Every row comes from one small tree of marks. Brackets hold a mark, then the marks that hang from it, in alphabetical order. Every link used is in the known rows. Which tree was each row made from?
Known rows
{povudis {dazafar badiz {mugo fedim}}}: [-20.1 -13.6   4.2  38.0   0.9 -20.2  -9.9  -3.5  11.8  -1.3 -25.6   1.8
  18.6 -24.6  26.4  18.5 -52.9  46.5 -10.9  -4.9  13.8  -4.3]
{fedim {povudis {dazafar badiz {mugo kirumek}}}}: [-40.2 -27.5 -15.0  39.3   1.9 -36.7 -11.7  -8.3  16.8  20.7   0.3   2.6
   7.0   5.2  30.1  18.2 -30.9  28.0 -17.5 -20.8  12.6   6.7]
{fedim {badiz {dazafar {mugo kirumek}}} povudis}: [-52.4  -7.0   9.0  17.9  11.9   1.6   8.3  -4.8   8.2  17.9  -3.6  -4.6
  -6.1  28.3   8.3  -4.5 -48.0   7.5 -10.9 -14.9  -0.1   9.0]
{dazafar badiz {mugo fedim} povudis}: [-23.0 -22.8  14.8  32.8   6.7  -5.1 -15.7 -11.2   6.6  -3.5 -22.2  -1.2
  17.8 -25.4  13.2   4.3 -52.8  19.7  -8.8   1.3   5.7  24.3]
{teli {badiz dazafar} mugo}: [ -5.4 -13.3   1.1 -26.0  -7.6   8.7   2.1   4.6  -9.8  -1.6 -30.7 -20.2
   4.4  17.7 -14.7   1.9   4.6  -9.1  14.0  -1.7  -9.6   3.3]
{mugo dazafar kirumek}: [ -3.2   7.0  -1.9  22.7  11.5   1.8 -12.5 -14.1  -5.8   8.8  -2.3  -2.5
  -2.5   6.7  -0.2  -5.3  13.4  22.5  17.0  -2.6   1.9   5.1]
{povudis {dazafar {mugo kirumek}}}: [-27.2 -20.5 -11.2  27.5   2.5 -10.3 -10.6  -8.7   5.5   1.8  36.1   7.6
   2.4  -5.8   1.0  16.3 -19.5  10.3  -6.6   0.3   9.1  -7.8]
{povudis {dazafar mugo}}: [-15.5 -13.6  -9.4  15.3  -2.6 -15.8  -2.0  -1.0   6.2 -13.3  11.2  12.3
   7.6 -10.8   5.6  19.5 -13.4  15.0  -8.2   1.2   9.3  -9.5]
{dazafar badiz mugo povudis}: [-21.8 -26.2   4.6  18.3   4.2 -13.3 -15.2 -12.2   7.4  -7.2 -15.8  -1.5
  13.6 -20.1   6.5   2.9 -40.5   9.0  -2.8  -1.6   3.3  25.4]
{badiz {dazafar {mugo kirumek} povudis}}: [-48.6 -21.8  12.9   7.7  11.3  13.7 -13.3 -14.2  -3.1  -2.1  29.1  -9.2
   1.9   9.6 -16.3  -6.0 -20.8 -13.0   5.4  10.2   0.9  16.8]
{mugo {fedim {povudis {dazafar badiz}}} kirumek}: [-28.9 -19.1   0.1  38.0   3.3 -26.3 -15.3  -3.8  16.7  33.5  -1.3  -4.6
   4.1  17.9  33.8  11.1 -13.8  36.5 -15.2 -18.6   8.6  -2.8]
{dazafar badiz {mugo kirumek} povudis}: [-35.6 -32.9   3.0  33.8  10.2  -9.2 -21.0 -19.2   4.4   7.5  11.7  -6.6
   5.8 -11.6   3.5  -1.6 -41.2   5.3   0.6  -3.0   5.5  27.0]
{mugo {fedim badiz {povudis dazafar}} kirumek}: [-24.4 -14.3   4.2  35.3   4.1  -5.1  -1.7   0.6  14.5  32.0  15.6   7.5
  -5.3  32.6  18.2   7.2 -17.6  26.0 -21.1 -15.2   0.1  -9.5]
{dazafar mugo}: [-17.5  -6.4  -3.2  10.4   2.3  -4.8   3.1  -4.6   1.5  -9.2 -10.7   6.8
   7.0 -18.6   0.1   6.2 -30.0   7.0  -5.7  -0.2   7.4   7.0]
{dazafar badiz povudis}: [ -6.9 -20.1   7.3  12.1   1.7  -9.5 -18.9  -7.3   5.1   0.6  -7.6  -8.5
   5.8   4.0   5.6  -6.0  -9.2   2.4   4.2  -1.5  -3.8  20.0]
{povudis {dazafar badiz {mugo kirumek}}}: [-32.9 -25.4  -9.1  39.8   3.1 -20.4 -16.4 -10.9  10.2  10.9   4.8  -2.8
   7.6 -11.2  17.8  13.9 -42.3  25.5  -5.0  -9.9  13.3   1.6]
{dazafar badiz mugo}: [-18.7  -8.8  -1.7  21.2   2.9 -15.4  -4.2  -6.7   6.6  -2.6 -33.9  -3.9
  12.2 -23.0  18.0   4.4 -53.6  19.8  -4.8  -8.7   8.5  13.0]
{teli {badiz {dazafar povudis}}}: [ -2.8 -20.9  16.3 -17.8  -1.1   0.8 -14.4  -4.1  -7.1  -9.4  -4.2 -18.4
   1.3  23.3 -10.2  12.9  23.9  -4.5  15.6  11.2  -9.2  15.3]
{badiz {dazafar {mugo fedim kirumek} povudis}}: [-52.0 -18.1  26.7  20.6  14.3  21.1 -11.8 -13.6  -2.4   3.3  22.8  -8.6
   6.9   0.0  -6.7  -2.6 -33.2  -0.5   1.1  10.7   1.9  14.9]

Write each row's tree
[-38.0 -23.6 -11.3  30.4   4.4 -15.8   3.1  -4.2  16.0  17.4  18.0  13.2
  -2.6  26.6  13.1  13.2 -33.2  19.9 -22.4 -18.5   3.5  -1.8] => {fedim badiz {povudis {dazafar {mugo kirumek}}}}
[-35.9 -13.0  28.8  11.1   9.2  14.8  -6.3  -7.4  -1.6 -11.3  -3.7  -4.0
  13.4  -5.4  -4.5  -1.8 -29.8   5.1   0.6  12.9   0.6  13.5] => {badiz {dazafar {mugo fedim} povudis}}
[ -5.4  12.2   8.8  28.6   9.5 -27.3  -8.5  -5.7   7.2  14.7 -68.0  -3.6
  13.5   1.1  37.1   4.7  -1.5  58.9  -0.2 -17.9   4.9  17.0] => {mugo {dazafar badiz} {fedim povudis}}
[-39.1 -29.8  13.6  42.7  12.3   0.5 -21.7 -19.2   6.0  12.8   2.4  -5.6
  11.6 -22.9   8.2   1.0 -57.2  17.2  -3.8  -1.7   7.4  26.1] => {dazafar badiz {mugo fedim kirumek} povudis}
[  4.3 -18.0  -0.9  -6.8  -8.0   8.5  -0.9   4.5  -6.1   5.8 -30.4  -8.6
   8.6  -7.7  -9.3   8.3  -5.1   9.3   2.7  -4.3  -6.5   5.0] => {teli badiz {mugo fedim}}
[-32.5 -15.0  -2.8  31.3   7.9  -9.9 -11.8 -13.1   4.7  11.4  -8.4  -7.4
   5.9 -19.7  14.9   1.6 -54.0  16.5  -1.4  -9.9  10.9  16.8] => {dazafar badiz {mugo kirumek}}
[-15.0  -2.6  13.0  27.3  11.0  23.3  -1.6  -5.4   4.7  24.8   3.9  -2.2
  -6.5   8.2   1.7 -13.2 -45.1  14.3  -7.3  -6.0  -1.6   0.3] => {mugo {fedim badiz} kirumek}
[-39.8   2.2  24.0  20.5  13.3  14.3   6.0   1.3   6.8  31.3  -5.6 -10.1
  -6.6  39.9  14.1 -11.9 -33.6  13.4 -10.7 -12.3  -4.1   2.1] => {mugo {fedim {badiz dazafar} povudis} kirumek}
[-47.6 -19.5  19.3  14.2  14.2  20.8  -5.7 -12.0   0.6   2.7  21.1  -8.0
  -2.5  19.1 -15.9 -13.3 -46.3  -6.2   1.3   4.5  -5.9  15.0] => {fedim {badiz {dazafar {mugo kirumek} povudis}}}
[  4.3  -4.7   7.8  18.9   9.0 -16.3 -22.7 -13.9  -1.8  -5.5 -30.5  -5.8
  10.5  -0.3   8.4  -4.2  10.6  32.3  22.3  -1.0  -3.0  24.4] => {mugo {dazafar badiz povudis}}
[-32.7  -9.8  33.4  18.8  14.7  33.8  -9.0  -7.2   0.2  14.5  16.6 -14.1
  -5.1  30.2  -9.5 -22.1 -33.1  -0.3   3.6   5.4  -9.8   9.6] => {mugo {fedim {badiz {dazafar povudis}}} kirumek}
[-18.2 -24.1  12.6  -9.3   1.8  -1.8 -11.3  -8.5  -6.2 -18.6 -11.3 -11.5
   8.5   5.4 -10.3  19.7  -2.3   1.1  10.1  11.1  -3.3  24.8] => {teli {badiz {dazafar mugo povudis}}}
[ -9.8 -11.3   4.9  30.9  14.5  -9.8 -31.4 -20.4  -3.1  10.0  -6.1  -9.8
   4.3   9.0   6.8 -10.3   6.2  23.9  23.0  -3.2  -1.6  25.6] => {mugo {dazafar badiz povudis} kirumek}
[-33.9 -24.3  16.2  34.5  13.8  23.9  -7.7 -15.0   6.8   9.5  21.7   5.6
   1.6  -0.6  -8.2  -8.8 -57.1  11.4 -10.3   1.7  -1.6  19.4] => {dazafar {mugo {fedim badiz} kirumek} povudis}
[-16.1  -9.1   7.1  33.0   2.8   2.4   4.1   1.5  11.6  -3.8  -5.8  13.4
   8.4  -9.6   8.5  11.4 -55.4  36.9 -18.1  -2.1   5.4  -9.4] => {povudis {dazafar {mugo {fedim badiz}}}}
[-31.1 -30.0  10.1   2.2   7.7   5.5 -17.4 -16.9  -5.9  -3.4  16.4 -16.3
   1.9  11.3 -12.6  16.0  -6.6  -3.4  11.2   9.8  -2.9  26.7] => {teli {badiz {dazafar {mugo kirumek} povudis}}}
[-12.5   9.9   8.2  36.3  16.3   0.4  -2.0  -8.3   5.4  28.5 -22.4   4.5
  -3.4  24.6  17.3  -5.4  -6.7  44.9  -1.1 -17.8  -1.1   9.3] => {mugo dazafar {fedim badiz povudis} kirumek}
[-39.2 -12.2   6.3  37.4  12.8   1.9   7.9  -7.4  12.5  26.1  -4.6   8.4
   0.1   6.0  15.8   0.8 -56.6  22.4 -23.8 -17.7   3.9  12.8] => {dazafar {mugo {fedim badiz povudis} kirumek}}
[-21.8   2.2  22.4   0.1   1.6  32.6  11.4   9.7  -2.3   9.0 -37.8 -13.1
   4.6  18.0 -11.4 -26.2 -51.4   1.3  -0.3  -4.8 -12.9  -7.9] => {teli {mugo {fedim {badiz dazafar}}}}
[ 17.2  -6.4 -13.4  -4.5  -4.3  -5.0  -5.1  -3.9 -11.4  -4.5 -52.5  -5.3
   8.4   0.5 -12.4   8.9  31.7  23.6  23.1  -5.9  -8.8   9.2] => {teli badiz {mugo dazafar}}
[-38.9 -25.5 -15.6  29.7   2.0 -24.4  -5.1  -5.8  11.7  15.1  28.0  11.9
   0.6  13.2  14.3  20.7  -7.3  11.8 -17.8 -12.0   9.5  -3.0] => {fedim {povudis {dazafar {mugo kirumek}}}}
[-29.6   6.4  28.3  22.2  13.7  32.9  -0.6  -2.0   1.2  19.4   1.8 -14.8
  -6.0  23.3  -0.3 -17.6 -44.4  12.0   1.1  -1.4  -3.2  -3.2] => {mugo {fedim {badiz dazafar}} kirumek}
[ -9.0  -5.2   8.3   7.0  -1.4  24.3  10.1   7.7   2.5   8.7 -27.1   0.0
   4.2   2.1 -11.5 -20.4 -48.0   1.3  -6.7  -9.1  -9.9  -2.9] => {teli {mugo {fedim badiz}}}
[-10.9 -10.5  17.3  42.2  15.8   0.1 -32.3 -21.6  -2.4  14.3 -19.4  -9.7
  10.0  -0.8  10.3  -7.0  -7.8  38.8  17.7  -1.7   0.2  25.6] => {mugo {dazafar badiz povudis} fedim kirumek}
[-10.9 -16.4  -7.5  17.0  -3.8 -39.5  -9.7   4.5  15.1  16.2 -20.2   0.2
   5.4  20.1  32.5  17.6  -1.2  27.6 -13.6 -19.4   5.4  -3.0] => {fedim {povudis {dazafar badiz}}}
[-33.1 -20.7   2.6  50.4   6.4 -12.4 -16.3 -10.8  10.7  14.4   2.4  -1.7
  13.1 -20.7  24.6  14.1 -56.7  39.7 -10.4  -7.0  15.0  -0.3] => {povudis {dazafar badiz {mugo fedim kirumek}}}
